(in the rows, 128 means zero)
Known rows, with every step that occurs:
vofe -> fufup -> sezu -> domi -> zigul -> pumuz: [ 83 128  76 135 141 146  46 145 209 198 206 146 114 193 165  63 115 167
 131]
gamida -> fufup -> pumuz -> zigul -> domi -> zadirav: [122 163  96 143 145 108 165 124  95 111  77  54 149 120 122  91 128 169
 132]
pumuz -> zigul -> fufup -> vofe: [137 102 173 172 151 141 114 162  92  62 141 115 143  83 134 147  90 141
 126]
sezu -> domi: [140 152  82 148 121 102 180  90 130 119 121 171  91 181  81 178 191 129
 122]
pumuz -> zigul -> vofe: [160 116 179 140 124 161 157 150  78  86 106 115 130  80 123 159 145  86
 130]
gamida -> fufup: [157 141 129 135 131 106 173  94 137  98 114  90 125 166  90 120 163  90
  73]
gamida -> fufup -> pumuz: [106 124  93 129 143 126 147  79 120 100  91 105 144 167 109 128 136 137
  79]
zigul -> domi -> zadirav: [111 201 132 106 142  96 203 115 145 142 107 129 110 133  92 120 171 128
 183]
zigul -> fufup: [138 139 148 132 141 149 120 144 152  82 148 120 111 143 106 140 133  90
 135]
sezu -> domi -> zigul -> fufup: [124 148 118 193 150 155  84 144 159 130 151 142 105 195 128 133 146  90
 140]
vofe -> fufup -> sezu -> domi -> zadirav: [133 186  75 111 145  77 169  90 165 176 153 127 120 180 170 104 116 217
 146]
gamida -> fufup -> vofe: [123 118 160 153 154  92 170  86 123  99 109 101 128 145 113 137 130 145
  73]
pumuz -> zigul -> vofe -> fufup: [167 119 182 123 122 158 104 179  94  99 153  81 140  78 163 160 109 117
 118]
pumuz -> zigul: [173 132 124 133 129 134 177 128  71 100 118 151 141 110  92 136 157  91
 109]
zigul -> domi: [120 156 131  92 110 102 153 125 134 132 122 157 107 131  73 139 162  90
 146]
domi -> zadirav: [126 194 132 119 168 119 230  89 124 125 101 141 125 148 104 127 179 126
 158]
gamida -> fufup -> vofe -> zigul: [121  80 159 139 112  87 164 102 142 135 119 117 130  98 115 133 146 162
  88]
gamida -> fufup -> pumuz -> zigul -> vofe: [131  97 142 159 134 159 122 132  82  69  76  56 151  99 147 135 114 128
  90]
zigul -> vofe -> fufup -> sezu -> domi -> zadirav: [124 168 123 113 140 109 155 113 169 165 141  94 106 152 200 127 102 212
 164]
fufup -> sezu: [135 132 110  83 128 113 176  74 131 149 112 182 143 140 113  89 115 114
 117]

Rows:
[119 124 134 129 157 163  85 127 162 159 148 152 152 158 154  46  74  72
 128] => domi -> zigul -> fufup -> sezu
[158 142 123 115 103 111 146 152  87 117 118 137 128  95  81 130 150  90
 139] => pumuz -> zigul -> domi
[123 119 131  77  76  95 146 140 151 174 138 173 106  82  76 137 178 112
 164] => vofe -> zigul -> domi
[111 138 148 182 147 157 131 124 132 151 110 154  98 169 135 159 172  86
 142] => sezu -> domi -> zigul -> vofe
[ 76 129  78 188 159 169  58 131 139 128 133 159 120 200 139 146 125 133
 147] => sezu -> domi -> zigul -> fufup -> pumuz
[113 102 137 130 139 174 130 138  59  85  84 131 151  83 140 164 117 131
 138] => fufup -> pumuz -> zigul -> vofe
[112 124  87  93 116 124  60 165  86 132 149 124 159  95 132 138  96 166
 134] => vofe -> fufup -> pumuz -> zigul -> domi
[117 133 194 129 153 179  77 165 133 159 158 116 142 135 177 134 121  75
 133] => domi -> zigul -> vofe -> fufup
[130 120  86 129 116 113 110 130  94 102  94  78 149 119 100 109 120 136
  97] => gamida -> fufup -> pumuz -> zigul -> domi
[140  88 130  84  93 128 112 134 183 158 156 155 132  94 136  81  98 133
 145] => vofe -> zigul -> fufup -> sezu
[130 132 182 102 129 150 107 157 137 113 154 100 118 116 155 169 121 117
 128] => zigul -> vofe -> fufup
[173 122 145 150 131 160 113 172 104  70 143 104 133 105 115 130 123  93
 126] => pumuz -> zigul -> fufup
[ 80 114 142  97 131 162  76 140 123 109 134 114 140 118 166 177  97 159
 139] => zigul -> vofe -> fufup -> pumuz
[111 118 169  99 146 166  73 139 153 190 153 133 156 134 204  73  66  98
 125] => domi -> zigul -> vofe -> fufup -> sezu
[144  96  88 115  83 104 113 122 192 158 156 160  98 130 130 112 117 173
 149] => vofe -> zigul -> fufup -> sezu -> domi
[ 91  96 159  98  93  74 141 125 139 172 131 185 113  59  96 151 147 160
 163] => fufup -> vofe -> zigul -> domi
[112  89 160 116  91  63 139 125 162 154 121 109 113  79 104 124 142 163
 114] => gamida -> fufup -> vofe -> zigul -> domi
[114 122 128 153 140 148 129 101 145 182 103 168 116 166 159 103 118 107
 137] => fufup -> sezu -> domi -> zigul -> vofe
[137 103 151 111 101 142 115 158 169 121 162 137 112  97 109 140 147 110
 149] => vofe -> zigul -> fufup
[159 131  71 140 116  74 167  62 167 136 107 109 108 200 114  97 136 151
  72] => gamida -> fufup -> sezu -> domi
[173 111 113 124 104 118  96 147 118 137 152 101 124 111 185 133  88 172
 119] => pumuz -> zigul -> vofe -> fufup -> sezu -> domi
[126 115  87 111 135 146  88 149  70 113 146 132 172 115 147 150  97 166
 111] => vofe -> fufup -> pumuz -> zigul
[173 118  82 156 116 115 109 135 131 104 142 122 119 139 138 104  92 152
 124] => pumuz -> zigul -> fufup -> sezu -> domi
[110 132 190 147 153 180 133 135 120 145 108 150 134 135 138 127 148  44
 142] => domi -> zigul -> vofe
[106 124  87 110 118 126 115 137  67 118 102 156 149  98  93 138 125 140
 143] => fufup -> pumuz -> zigul -> domi
